Each row comes from the steps of one walk. Every step used is in the known rows, and no mark comes twice. Write the walk behind each row, first mark first.
Known rows
x > f > a: [1,5,9,-7,1,3,29,-5,-15,-5,20,10,13,0,-3,9,10,-3,17,-9,11,-4,5,1,5,2,7,-6,10,-6,2,-4,7,-34,-3,-5,10,-5]
k > f > s: [-3,11,16,-15,25,-13,2,7,3,-20,18,-3,-9,1,-16,23,0,8,9,-12,6,-7,9,6,-13,-8,-3,-14,3,20,12,3,13,-16,-16,4,-18,-15]
g > x: [5,11,6,12,-7,0,18,0,-9,4,11,-9,5,-7,-18,2,-4,-15,-5,-17,-2,-12,6,-14,1,-1,-2,-4,12,-17,-16,-1,-11,-17,-6,-10,-10,14]
k > f: [-5,9,11,-4,18,1,3,10,-1,-13,16,-4,-5,6,-19,14,-3,-3,9,-11,2,-8,13,1,1,-3,0,-10,5,3,11,-1,6,-16,-18,8,-9,-11]
a > f: [12,3,9,7,1,4,6,5,5,-20,12,9,11,11,-14,9,-5,0,0,-5,3,-7,8,-5,1,-12,8,-11,14,9,10,-3,-5,-14,-4,17,-2,-18]
l > u > x > f > t: [-29,-2,22,23,-17,-14,3,6,-2,-3,22,5,14,3,-5,6,-10,-17,-5,20,-3,-15,8,-3,11,-7,-5,-15,17,-12,-13,-12,2,-6,-1,4,0,12]
r > x > u > l: [-6,-4,-16,32,-20,-37,4,14,-9,21,16,-10,20,2,-10,-6,-1,-51,-26,-10,-4,-9,0,8,8,3,7,-12,17,-55,-32,-7,-21,0,9,4,1,-8]
z > x > u: [15,5,-17,19,-17,-7,13,12,2,14,15,-8,12,-1,-17,3,-4,-20,-19,0,4,0,4,-1,9,7,-7,-13,11,-28,-24,-10,-10,-10,13,3,-7,13]
u > x > f: [-17,8,10,20,-5,-17,17,-5,-5,-14,11,7,5,2,-9,5,-4,-19,-13,5,-10,8,13,1,1,-8,1,-8,11,-5,-11,-12,-8,-6,0,1,-9,7]
l > u > x > f: [-33,5,18,32,-16,-29,12,9,-1,-1,13,11,9,-12,-1,-4,-10,-30,-15,16,-10,-6,7,1,10,-16,-1,-13,13,-11,-13,-15,-12,1,1,13,-7,6]
g > x > r: [-2,16,1,7,-13,-6,24,-6,-13,12,15,-14,6,-8,-34,-10,-6,-23,-6,-3,-9,1,15,-16,8,0,-17,-3,7,-21,-14,-1,-17,-15,5,-17,-14,16]
k > f > x: [1,6,16,-18,20,11,-3,9,-6,-3,13,-15,1,4,-11,12,-12,0,11,-9,2,-17,25,-4,-7,-7,-5,-18,16,12,9,6,0,-8,-17,7,-9,-4]
z > x > r: [0,14,-2,15,-18,-1,13,1,-14,8,17,-12,1,-15,-37,1,-5,-13,-11,13,-11,13,13,-10,11,-1,-27,-7,8,-16,-20,-2,-17,-12,8,-5,-11,9]
l > u > x > g: [-19,8,9,41,-21,-32,-8,2,0,14,17,-4,7,-16,-12,-2,-15,-34,-29,9,-13,-12,13,2,5,-18,-23,-20,21,-6,-31,5,-26,6,-3,3,-21,19]
x > r: [-9,11,5,7,-6,-5,11,-2,-16,5,16,-6,6,-3,-34,-1,-3,-17,-6,5,-9,5,17,-7,9,-3,-17,-7,8,-11,1,-5,-7,-12,0,5,-10,-11]
m > r > x: [-9,2,-9,21,-7,-14,2,-5,-19,-1,10,-8,1,-8,-18,-2,2,-28,-23,-7,-10,15,20,-7,3,-8,-13,2,10,-44,-36,21,-20,1,-10,-14,-10,-30]
y > f > t > d: [7,-5,33,-6,17,27,-15,10,-4,-19,34,-16,15,11,-15,35,-1,20,21,-9,10,-12,13,-6,12,8,5,-18,22,8,17,0,32,-32,-11,4,5,-11]
m > r > x > f: [-15,4,-14,15,-2,-26,20,-8,-18,-8,7,2,3,-2,-15,-3,3,-25,-15,-4,-5,28,17,0,4,-11,2,9,0,-41,-36,14,-15,0,6,-25,-2,-24]
f > q: [3,8,19,2,10,-12,1,2,-5,-8,18,1,2,-4,-12,19,3,-3,-3,-8,4,-7,3,-2,-13,-11,-4,-15,12,3,4,-2,3,-12,-11,10,-11,-12]
z > x > r > m: [-2,12,-9,14,-19,-3,22,-7,-20,13,13,-11,5,-24,-40,-6,-5,-18,-17,16,-11,26,24,-11,18,-8,-36,7,1,-36,-30,14,-15,-3,13,-7,-17,-2]
l > u > x: [-26,3,24,38,-22,-18,-6,12,-3,6,16,1,7,-17,-4,-3,-11,-33,-21,13,-15,-18,9,-6,9,-12,-15,-20,21,-13,-14,-8,-17,2,-15,23,-14,0]
t > f: [2,7,21,9,-2,4,2,1,1,-7,9,3,10,-9,-15,19,-5,-5,6,-9,-5,-7,-9,-8,-2,-12,2,-8,-1,11,14,-7,2,-12,-24,15,-9,-25]
l > u > x > f > a: [-25,3,24,20,-22,-17,19,4,-7,3,24,13,14,-16,12,-4,-1,-27,0,12,-2,-15,7,0,12,-6,-6,-17,18,-11,-11,-7,-10,-19,-7,6,3,8]
k > f > y: [-8,15,12,-17,27,-15,-1,9,2,-18,20,-5,-10,9,-14,22,-1,9,11,-15,11,-10,12,2,-11,-3,-2,-20,-7,13,15,-6,13,-16,-16,5,-17,-15]
u > l: [-12,0,13,21,-10,-12,-1,9,-14,11,12,-6,14,-15,-18,8,-4,-24,-2,-7,-6,-19,-4,-1,6,-9,0,-6,20,-21,-9,-10,-8,-11,-7,21,1,-12]
m > r > x > u > l: [-13,-6,-24,31,-23,-41,4,6,-12,24,12,-12,22,-8,-13,-15,-2,-57,-28,-5,-8,4,8,4,12,-4,-5,2,14,-72,-45,8,-26,9,9,-5,0,-21]
g > x > f > b: [-7,16,8,-1,5,-12,39,-9,-1,0,11,4,1,-14,-11,9,4,-2,0,-23,12,-7,4,-17,4,-1,12,-5,-10,-10,-19,-23,-13,-13,14,-21,-2,23]
a > f > y: [10,8,11,-5,11,-12,3,4,8,-25,16,7,5,13,-10,17,-3,13,2,-8,13,-9,7,-4,-11,-12,7,-22,1,19,15,-7,2,-14,-2,14,-10,-21]
q > f > t: [-1,-2,16,-13,13,19,-5,6,-3,-16,24,-12,-1,21,-19,25,0,9,20,-8,6,-16,14,-4,1,8,-8,-13,9,1,14,3,22,-25,-13,-3,-3,-9]
q > f: [-4,5,12,-5,14,3,5,9,-2,-14,16,-5,-6,6,-15,16,0,-4,10,-12,-1,-6,12,0,0,-1,-4,-10,4,3,14,0,7,-19,-10,6,-10,-15]
m > r: [-8,3,1,11,-2,-1,4,-4,-14,0,8,-4,7,-12,-22,1,-2,-16,-6,-2,-5,6,15,-9,4,-11,-16,4,10,-26,-16,10,-5,-4,-11,3,-8,-26]
s > f > t > d: [4,0,22,-9,15,33,-14,11,0,-19,33,-18,16,10,-12,36,-1,22,22,-14,11,-11,12,-1,14,10,4,-14,19,9,18,2,34,-32,-7,4,3,-11]
d > t > f: [4,7,31,12,0,27,-3,2,1,-6,12,5,17,-22,-10,31,-5,5,13,-5,-5,-6,-7,-5,3,-15,9,-9,9,22,21,-9,15,-19,-19,21,2,-27]
y > f > s: [0,6,26,-15,24,-20,3,7,0,-20,22,2,-4,3,-15,22,1,7,5,-12,7,-7,8,2,-13,-9,-3,-22,6,23,10,1,9,-15,-10,1,-15,-19]
x > f: [-6,8,4,5,7,-10,23,1,-9,-9,10,8,7,3,-16,9,1,-7,1,-5,3,5,6,2,2,-8,12,-3,4,-5,-1,-13,4,-14,5,1,1,-7]
r > m: [-3,4,3,10,-1,0,14,-4,-16,1,9,-1,9,-10,-22,3,-1,-14,-11,-5,-2,5,18,-5,8,-12,-12,6,5,-29,-11,10,1,-4,-5,10,-13,-24]

Write each row's walk
[-5,15,-6,7,-15,-7,34,-13,-19,16,11,-12,10,-16,-37,-16,-5,-28,-13,1,-10,15,24,-17,15,-8,-27,12,0,-41,-24,14,-16,-4,10,-20,-19,5] : g > x > r > m
[-2,-2,-28,22,-12,-26,9,1,-10,11,12,-9,13,6,-13,-12,1,-42,-31,-6,-2,16,20,0,7,1,-8,-2,7,-60,-37,13,-19,5,6,-14,-9,-23] : m > r > x > u
[12,8,-14,13,-12,-12,25,6,2,16,13,-10,17,7,-14,-8,-4,-30,-13,-16,5,-11,6,-7,6,8,2,-8,10,-34,-18,-10,-11,-12,10,-9,-9,21] : g > x > u
[-9,7,29,-13,21,-8,6,4,4,-12,23,4,-5,-6,-12,22,5,6,4,-21,10,-15,13,-13,3,0,-1,-24,-5,11,6,-17,-3,-10,-8,4,-6,-13] : y > f > b
[-20,11,10,23,-18,-12,6,-7,-12,-1,17,-6,4,-5,-27,-5,-7,-29,-22,16,-22,9,25,-8,8,-3,-28,-13,15,-12,-10,-4,-18,-4,-4,5,-19,4] : u > x > r
[12,0,-3,-1,-2,-1,6,9,-6,19,12,-14,22,10,-7,-2,-11,-20,-12,-6,7,-17,20,-3,-2,1,-2,-21,21,-16,-5,-6,-7,0,5,12,-7,2] : f > x > u
[-6,12,14,-17,23,-12,1,9,1,-19,19,-7,-12,8,-10,24,1,9,12,-16,8,-9,11,2,-13,0,-5,-21,-9,12,19,-4,14,-18,-9,4,-19,-18] : q > f > y
[-29,9,28,23,-6,-43,10,7,4,-7,19,15,5,-14,5,5,-7,-25,-14,16,-4,-5,1,3,-5,-23,-2,-19,12,1,-8,-12,-9,3,2,10,-11,7] : l > u > x > f > q
[-2,2,12,-18,13,14,-7,9,0,-15,26,-7,5,22,-20,24,-1,11,17,-13,10,-16,12,-2,4,7,-6,-14,9,6,9,2,20,-22,-12,-3,-3,-11] : s > f > t
[-12,9,-2,6,-8,-6,20,-9,-21,9,13,-6,9,-11,-37,-8,-3,-22,-12,9,-10,18,27,-8,15,-11,-27,8,1,-33,-8,11,-5,-2,5,2,-16,-22] : x > r > m
[-9,6,8,-23,8,6,16,-4,-18,7,13,-20,3,-6,-26,-5,-12,-14,3,7,-8,10,43,-8,6,-11,-32,-3,2,-12,4,23,-4,3,5,-5,-19,-16] : q > f > x > r > m
[-15,11,19,12,5,-29,15,-7,0,-20,17,11,2,-1,-3,14,-1,-13,-12,7,-3,9,7,3,-13,-15,0,-14,11,6,-7,-10,-4,-4,1,0,-13,7] : u > x > f > q
[-4,10,31,1,2,2,5,-5,7,-5,13,6,5,-23,-9,27,1,6,4,-17,3,-14,-8,-18,1,-8,1,-14,-14,16,10,-20,-4,-7,-20,13,-8,-20] : t > f > b
[-2,7,18,-16,21,-10,4,8,2,-20,18,-5,-11,1,-12,24,2,7,9,-12,4,-6,8,5,-14,-6,-6,-15,2,18,15,4,14,-19,-9,2,-19,-17] : q > f > s
[15,-5,12,-1,0,20,-4,2,4,-23,21,2,16,25,-18,18,-4,13,11,0,11,-16,9,-9,3,-3,4,-14,18,7,10,0,10,-21,-6,8,4,-12] : a > f > t
[-3,11,13,-4,16,-23,20,-2,-4,-15,16,11,3,2,-10,18,4,-1,3,-4,9,6,0,4,-13,-15,11,-8,3,6,4,-9,8,-13,6,-1,-3,-6] : x > f > q
[17,10,23,2,3,22,-10,-10,-1,12,10,-12,23,-23,-11,30,-18,7,6,-7,-3,-9,9,-2,-8,-25,-2,-17,18,39,2,10,-1,-6,-8,0,-7,0] : d > t > f > x > g
[-23,9,4,22,-19,-14,15,-14,-17,3,14,-6,8,-13,-30,-12,-8,-34,-27,19,-22,21,35,-9,14,-10,-38,1,8,-31,-19,10,-17,7,1,2,-25,-8] : u > x > r > m
[-4,-2,-1,-12,1,-18,1,22,2,23,16,-15,25,5,-4,0,-14,-29,2,-14,6,-27,11,7,4,-2,0,-20,21,-12,-2,-6,-8,3,11,14,0,0] : s > f > x > u > l
[8,4,27,-5,0,13,-3,0,-5,3,6,-8,16,-11,-8,18,-15,-2,7,-7,-5,-16,3,-12,-9,-16,-2,-16,10,21,11,1,-5,-3,-24,14,-9,-17] : t > f > x
[3,16,8,-3,9,-24,34,-5,-2,-7,14,4,3,-3,-10,9,2,-7,4,-13,9,1,-2,-5,-13,-12,11,-4,2,-3,-10,-6,-3,-15,11,-22,-7,20] : g > x > f > q
[-4,10,5,6,11,-36,18,-3,-9,-16,18,6,-2,6,-6,14,7,-13,-13,-9,5,15,4,6,-14,-12,15,-10,3,-12,-16,2,-6,-7,5,-18,-5,-10] : r > x > f > q
[-5,9,1,6,9,-36,20,-4,-11,-17,14,3,-3,3,-10,14,6,-8,-14,-10,3,15,6,9,-13,-10,13,-9,0,-7,-21,3,-3,-9,7,-20,-11,-13] : r > x > f > s
[-4,-1,-3,8,0,-7,10,-4,-15,-13,21,-4,7,23,-17,14,4,-6,-4,-6,5,6,12,0,2,4,12,-7,7,-25,-22,1,4,-16,3,-24,5,-5] : r > x > f > t
[-16,10,15,10,3,-31,17,-7,-2,-21,13,8,1,-3,-7,13,-2,-8,-13,5,-4,9,9,6,-13,-13,-1,-12,8,11,-10,-8,-2,-6,2,-3,-18,4] : u > x > f > s
[10,5,11,-10,-3,7,8,-1,-6,-3,13,-7,17,7,-22,-4,-16,-5,1,11,-3,-3,29,-12,0,-16,-11,-18,20,14,10,5,-18,-2,8,9,-6,-8] : a > f > x > r
[6,2,25,-18,10,7,10,4,-8,-9,29,4,5,3,-4,14,8,-1,21,-16,9,-17,12,-4,4,6,-6,-20,14,7,12,5,5,-34,-21,-1,3,-14] : y > f > a
[-7,15,11,-21,24,-16,0,10,4,-18,21,-3,-6,10,-11,23,1,10,8,-21,12,-9,10,4,-9,-1,-4,-22,-8,17,14,-5,11,-15,-8,3,-18,-20] : s > f > y
[-6,7,5,-8,-5,4,14,-10,-27,19,10,-17,15,-14,-30,-10,-12,-18,-12,11,-9,9,39,-13,8,-15,-31,0,12,-23,-11,18,-12,7,5,1,-16,-14] : f > x > r > m
[-7,12,13,-22,13,5,4,4,-11,4,17,-19,1,2,-27,1,-14,-8,8,5,-5,-4,34,-6,0,-6,-19,-17,11,9,11,7,-6,-5,-6,0,-12,-2] : k > f > x > r
[-4,10,9,-6,14,-24,22,-2,-7,-16,12,8,3,-1,-14,18,2,4,2,-6,8,6,2,7,-11,-14,9,-7,2,11,0,-9,10,-15,7,-2,-8,-10] : x > f > s
